Every row comes from one small tree of marks. The marks that hang from a mark follow it in brackets, in the order of their numbers. Every link used is in the known rows. Which tree was each row made from?
Known rows
Q819(Q9): [-2.56 -2.24  0.42 -1.68 -0.50  2.29  0.48  0.61 -0.98 -1.64 -1.29 -0.92
 -0.29  2.94 -1.29 -0.20 -1.82 -1.13 -0.21  0.66 -1.03  0.40  0.24]
Q9(Q399 Q708): [-1.33 -2.27  2.17 -2.07 -0.53  1.92  0.12  1.96 -1.13 -1.73 -0.66 -0.39
 -0.52  1.85 -3.04  1.71 -2.33  1.92 -0.35  0.08 -1.97 -0.12  0.09]
Q649(Q9(Q247 Q399(Q819) Q558)): [-1.60 -0.84  0.69 -2.57  0.18  3.55  0.32  1.62 -0.94 -0.78 -2.79  0.39
  1.62  0.42 -1.43  3.44 -4.66 -1.12 -0.09  0.66 -0.92  0.00  0.60]
Q819(Q9(Q168 Q558)): [-2.72 -1.85 -0.76 -3.18 -0.51  3.93  0.20 -0.78 -0.88 -0.80 -1.87 -0.62
 -0.20  3.05 -1.06  1.51 -1.87 -1.41 -1.34  1.02 -0.34  0.08  0.29]
Q819(Q9(Q168 Q247 Q558)): [-2.82 -1.82 -0.34 -3.23 -0.44  4.15 -1.02  0.15 -0.43 -1.54 -2.59 -0.21
 -0.17  2.81 -1.36  2.79 -3.34 -1.55 -1.49 -0.34 -0.64  0.15  0.81]
Q649(Q9(Q399 Q708)): [-1.89 -2.02  1.53 -2.05 -0.10  1.55  0.15  2.07 -1.30 -1.23 -1.01  0.08
  0.29  2.07 -3.60  1.57 -2.14  1.05 -0.79  1.26 -1.95  0.55  0.13]
Q649(Q9): [-2.77 -2.50  0.56 -0.73 -0.16  0.74  0.42  1.24 -1.55 -1.21 -1.61 -0.11
  1.16  1.91 -2.52  0.08 -1.59 -0.54  0.29  1.95 -1.47  1.32  1.15]
Q399(Q9 Q819): [-2.69 -1.92  0.95 -1.76 -0.01  4.38  1.43  0.80 -2.13 -1.06 -0.29  0.21
  0.89  0.03  0.44 -0.09 -1.94 -0.98  0.36  0.07  0.14  0.41 -0.02]
Q9(Q168 Q247 Q558(Q819)): [-3.30 -1.69  0.90 -2.23 -0.46  3.08 -1.20  0.86  0.07 -1.00 -2.49  1.06
  1.52  1.00 -1.37  1.81 -3.69 -0.33  0.05  0.61 -0.66 -0.34  1.08]
Q399(Q819(Q9)): [-2.31 -1.78  0.51 -2.31  0.04  3.66  0.97 -0.03 -1.21 -1.08 -1.19 -0.36
  0.54  1.99 -0.10 -0.55 -1.61 -1.69  0.03 -0.10  0.15  0.60 -0.28]
Q9(Q168 Q399 Q708): [-2.13 -2.27  2.03 -3.04 -0.31  2.96  0.20  0.62 -1.21 -1.92 -0.71  0.32
 -0.62  2.15 -3.06  2.30 -1.80  1.87 -0.82  0.00 -1.23  0.30 -0.26]
Q9(Q247 Q558): [-2.00 -2.41  0.39 -1.29 -1.05  2.04 -1.12  2.12 -0.56 -1.73 -2.39 -0.70
  0.59  1.64 -1.42  2.32 -3.87 -0.65 -0.19  0.35 -1.92 -0.07  1.77]
Q708(Q9): [-2.13 -2.28  0.39 -0.08 -0.32  1.92  0.10  0.89 -2.12 -1.05 -1.03 -0.25
 -0.42  1.12 -1.84  0.69 -2.32  0.61 -0.09  1.31 -1.11  0.28  1.39]
Q558(Q9(Q168 Q708 Q819)): [-2.16 -2.43  0.26 -3.17 -0.85  3.44 -0.83  0.38 -0.70 -1.59 -0.98  0.59
 -1.17  3.37 -1.98  1.97 -0.96 -0.51 -2.33  0.87 -1.53  0.14 -1.19]
Q708(Q9(Q247 Q399 Q558(Q819))): [-1.59 -0.51  0.81 -1.43 -0.20  3.75 -0.47  2.00 -0.85 -0.45 -2.41  0.80
  0.14  0.10 -1.54  2.92 -5.61  0.82 -0.08  0.89 -1.22 -1.42  0.95]
Q558(Q9(Q168 Q708)): [-3.43 -2.95  1.03 -3.61 -0.25  2.73 -0.83  0.30 -0.90 -1.74 -0.06  0.82
 -0.87  3.06 -2.57  0.78 -1.23 -0.18 -2.31  0.12 -1.42  0.68 -0.51]
Q819(Q9(Q168 Q399 Q558)): [-2.07 -0.96 -0.15 -3.92 -0.60  4.66  0.85 -0.57 -0.70 -0.72 -2.38 -0.81
 -0.49  2.66 -1.19  2.78 -2.71 -0.46 -1.35  0.84 -0.74 -0.62 -0.29]
Q399(Q9): [-2.86 -2.38  1.05 -1.13 -0.47  3.20  0.94  1.16 -1.78 -1.47 -0.44 -0.52
  0.30  1.11 -0.71  0.20 -2.06 -0.25  0.01  0.65 -0.96  0.36  0.53]
Q708(Q9(Q247 Q399 Q819)): [-0.16 -1.05  0.62 -0.43 -1.08  3.49 -0.17  1.89 -1.76 -1.87 -2.61 -0.09
 -1.17  0.70 -1.45  4.38 -4.57  1.20 -0.05  0.78 -2.03 -0.41  0.52]
Q649(Q9(Q247 Q819)): [-1.61 -1.99  0.34 -0.29 -0.99  1.61 -0.95  2.10 -0.89 -1.86 -3.48  0.27
  0.62  1.85 -2.16  2.44 -3.15 -1.03 -0.06  1.71 -1.65  1.06  0.93]
Q819(Q9(Q168 Q247 Q399)): [-2.51 -1.45  1.68 -3.56 -0.06  4.52  0.02 -0.02 -0.57 -2.52 -2.39  0.12
 -0.80  2.53 -1.79  3.11 -3.53  0.07 -0.69 -0.73 -1.17  0.51 -0.14]

Write each row's tree
[-2.38 -2.40  1.00 -2.56 -0.26  2.46 -1.86  2.04 -0.47 -2.49 -0.97 -0.12
 -0.89  3.27 -2.53  1.30 -3.16 -0.52 -1.50 -1.54 -1.63  0.53  0.36]	Q819(Q9(Q247 Q708))
[-2.95 -2.25 -0.10 -2.97 -0.08  2.30 -2.12  1.50 -0.71 -1.12 -2.17  0.94
  0.59  2.39 -3.67  3.32 -2.63 -0.36 -2.19  0.44 -1.38  0.60  0.98]	Q649(Q9(Q168 Q247 Q558 Q708))
[-1.92 -1.84 -0.15 -3.15 -0.80  3.20 -2.03  2.25 -0.13 -1.53 -1.56 -0.53
 -0.66  3.05 -2.27  2.26 -3.85 -1.09 -2.16 -1.06 -1.85 -0.42  0.59]	Q819(Q9(Q247 Q558 Q708))
[-2.88 -1.86  1.03 -2.60 -0.07  2.59 -0.62  1.38 -0.47 -0.98 -0.59  0.60
  0.02  2.81 -1.92 -1.19 -1.98 -0.24 -0.61 -0.08 -0.41 -0.06 -0.59]	Q558(Q819(Q9(Q708)))
[-2.24 -1.63 -0.70 -4.30  0.11  5.31 -0.32 -0.61 -1.08 -0.40 -0.86  0.52
 -0.09  2.63 -1.28  1.57 -1.40 -1.64 -2.06 -0.57  0.43 -0.21 -0.72]	Q399(Q819(Q9(Q168 Q558 Q708)))
[-0.44 -2.27 -0.82 -1.39 -1.78  2.33 -0.68  2.05 -0.90 -0.71 -1.58 -0.67
 -0.28  2.32 -1.80  2.51 -2.01  0.03 -1.38  1.43 -1.86 -0.87  0.24]	Q9(Q558 Q708 Q819)
[-1.48 -1.98 -0.18 -0.64 -0.71  3.47 -1.09  0.31 -1.74 -1.76 -2.71  0.99
 -0.93  1.20 -1.59  3.77 -2.97  0.57 -0.79  0.79 -0.88  0.67  0.70]	Q708(Q9(Q168 Q247 Q819))
[-2.99 -2.27 -0.63 -2.30 -0.25  2.28  0.33  0.00 -1.24 -0.36 -2.40  0.11
  1.33  1.90 -2.36  1.78 -1.49 -1.09 -0.98  2.53 -0.64  0.81  0.96]	Q649(Q9(Q168 Q558))
[-3.79 -1.66  1.40 -2.75  0.36  3.76 -0.80  0.13 -0.05 -1.90 -2.17  1.21
  0.36  2.18 -1.34  0.30 -3.15 -0.95 -0.11 -0.35  0.04  0.82  0.08]	Q558(Q819(Q9(Q168 Q247)))
[-2.04 -1.99  1.66 -3.33 -0.42  2.53  0.09  1.89 -0.78 -1.68 -0.19 -0.23
 -1.12  2.52 -2.53  1.53 -2.69  0.43 -1.69  0.19 -2.60 -0.55 -0.79]	Q558(Q9(Q399 Q708))
[-1.26 -1.61  2.00 -2.63 -0.16  3.07  0.60  1.39 -1.47 -1.39 -0.38  0.34
  0.28  1.01 -1.89  1.41 -2.33  0.97 -0.03 -0.41 -0.81 -0.09 -0.50]	Q9(Q399(Q819) Q708)
[-0.80 -0.72 -0.18 -1.89 -0.25  4.69  1.27  0.48 -2.14  0.13 -1.68 -0.17
  0.23 -0.31 -0.60  2.84 -3.71  0.18 -0.35  1.03 -0.27 -1.05  0.38]	Q708(Q9(Q399(Q819) Q558))
[-2.99 -2.08  1.04 -3.01 -0.50  2.92 -2.04  1.46 -0.04 -1.10 -1.71  1.50
  0.75  1.64 -2.49  1.97 -3.38  0.29 -1.19 -0.21 -0.74 -0.40  0.56]	Q9(Q168 Q247 Q558(Q819) Q708)
[-1.68 -1.22  0.55 -3.23 -0.19  4.53  1.74 -0.55 -1.33 -0.53 -1.88 -0.04
  0.99  0.53 -0.55  2.97 -2.53  0.10 -0.20  0.79  0.06 -0.26 -0.18]	Q9(Q168 Q399(Q819) Q558)
[-0.68 -1.07 -0.06 -2.23 -1.73  4.21  1.09 -0.08 -0.98 -0.70 -3.14 -0.43
  0.01  1.62 -1.02  4.38 -2.55  0.56 -0.69  2.33 -1.34 -0.83 -0.23]	Q9(Q168 Q399 Q558 Q819)
[-0.12 -1.77  1.18 -1.59 -1.51  2.50  0.35  1.96 -1.05 -1.55 -1.44 -0.45
 -0.88  1.97 -2.38  2.89 -2.23  1.52 -0.53  0.94 -1.95 -0.73 -0.62]	Q9(Q399 Q708 Q819)
[-1.78 -1.57 -0.70 -2.30 -1.22  5.63 -0.44  0.74 -1.14 -1.21 -2.90  0.39
  0.09  1.12 -0.23  4.31 -3.16 -1.05 -1.35  0.66 -0.92 -0.72  0.21]	Q399(Q9(Q168 Q247 Q558 Q819))
[-1.51 -1.33  0.78 -4.01 -0.03  4.55  0.65  0.12 -1.25 -0.59 -0.99  0.63
  0.46  1.03 -1.69  3.56 -2.22  0.68 -1.17 -0.08 -0.31 -0.67 -0.77]	Q9(Q168 Q399(Q819) Q558 Q708)
[-1.45 -2.12 -1.38 -2.30 -0.86  2.87 -0.76  0.75 -1.06 -0.27 -2.57  0.57
  0.38  2.61 -2.76  3.36 -1.11 -0.54 -2.27  2.46 -1.28  0.03 -0.19]	Q649(Q9(Q168 Q558 Q708 Q819))
[-2.21 -2.31  0.60 -3.18 -0.92  3.43 -2.02  1.16 -0.21 -2.42 -1.50  1.12
 -1.18  3.09 -2.19  3.09 -2.62 -0.66 -2.49 -0.28 -2.14  0.46 -0.70]	Q558(Q9(Q168 Q247 Q708 Q819))
[-2.28 -0.79  0.70 -2.13 -0.25  2.64  1.04  1.65 -0.46  0.46 -2.43  0.50
  1.77  0.88 -2.07  1.20 -3.58 -0.22  0.18  2.90 -0.97 -0.70  0.33]	Q649(Q9(Q399 Q558(Q819)))
[-2.96 -1.34  0.77 -2.65 -0.37  4.03 -1.40  2.85 -0.41 -0.72 -0.95  1.08
  0.60  0.78 -1.35  1.40 -4.29 -0.58 -1.27 -0.65 -0.99 -1.25  0.39]	Q399(Q9(Q247 Q558(Q819) Q708))
[-1.83 -1.39 -0.90 -2.75 -0.31  4.29  0.78  0.25 -0.96 -0.29 -1.67 -0.78
  0.58  1.87  0.08  0.52 -2.31 -2.44 -0.57  0.40  0.38 -0.23  0.02]	Q399(Q819(Q9(Q558)))
[-1.94 -1.38  1.56 -2.65 -0.46  3.44 -0.20  1.59 -0.51 -2.49 -2.32 -0.48
 -0.73  2.44 -1.55  2.36 -4.38 -0.22 -0.21 -0.65 -1.84  0.21  0.23]	Q819(Q9(Q247 Q399))
[-3.14 -1.07  2.54 -3.03 -0.17  3.08 -0.16  1.95  0.12 -1.95 -1.67  0.85
  0.22  1.39 -1.35  1.05 -4.89 -0.44  0.00  0.11 -1.91 -0.42 -0.19]	Q558(Q9(Q247 Q399) Q819)
[-1.63 -0.97  0.13 -2.33 -0.28  4.42 -0.50  0.43 -1.30 -1.24 -2.64  0.38
 -0.68  0.51 -2.10  5.03 -4.68  1.18 -1.17  0.51 -1.19 -0.52  1.13]	Q708(Q9(Q168 Q247 Q399 Q558))
[-2.23 -1.10  1.62 -3.34  0.07  3.99  1.48  0.59 -1.14 -1.35 -0.68  0.15
  0.24  1.13 -0.24  0.80 -2.90 -1.07 -0.28  0.50 -1.06 -0.04 -0.96]	Q558(Q9(Q399(Q819)))
[-3.12 -1.38  0.53 -1.41 -0.34  1.78 -1.06  2.23 -0.13 -0.42 -3.11  0.86
  2.10  1.09 -2.04  1.03 -4.30 -1.29  0.08  1.75 -0.97  0.11  1.41]	Q649(Q9(Q247 Q558(Q819)))
[-1.49 -2.58  0.39 -1.68 -1.10  2.74 -0.57  0.53 -1.26 -1.72 -1.22  0.50
 -0.60  2.52 -2.37  2.20 -0.72  0.88 -1.09  0.81 -1.00  0.40 -0.49]	Q9(Q168 Q708 Q819)
[-1.04 -1.30  1.38 -2.32 -1.32  3.42 -0.18  1.91 -0.35 -2.48 -2.52 -0.11
 -0.94  2.09 -1.07  3.78 -4.62 -0.70 -0.85  0.58 -2.61 -0.44 -0.60]	Q558(Q9(Q247 Q399 Q819))
[-1.98 -1.75  0.39 -3.02 -0.22  5.09 -0.89  2.32 -1.09 -1.15 -0.89  0.57
  0.65  0.27 -0.78  2.56 -3.79 -1.06 -1.42 -1.57 -0.57 -0.61  0.17]	Q399(Q9(Q247 Q558 Q708) Q819)
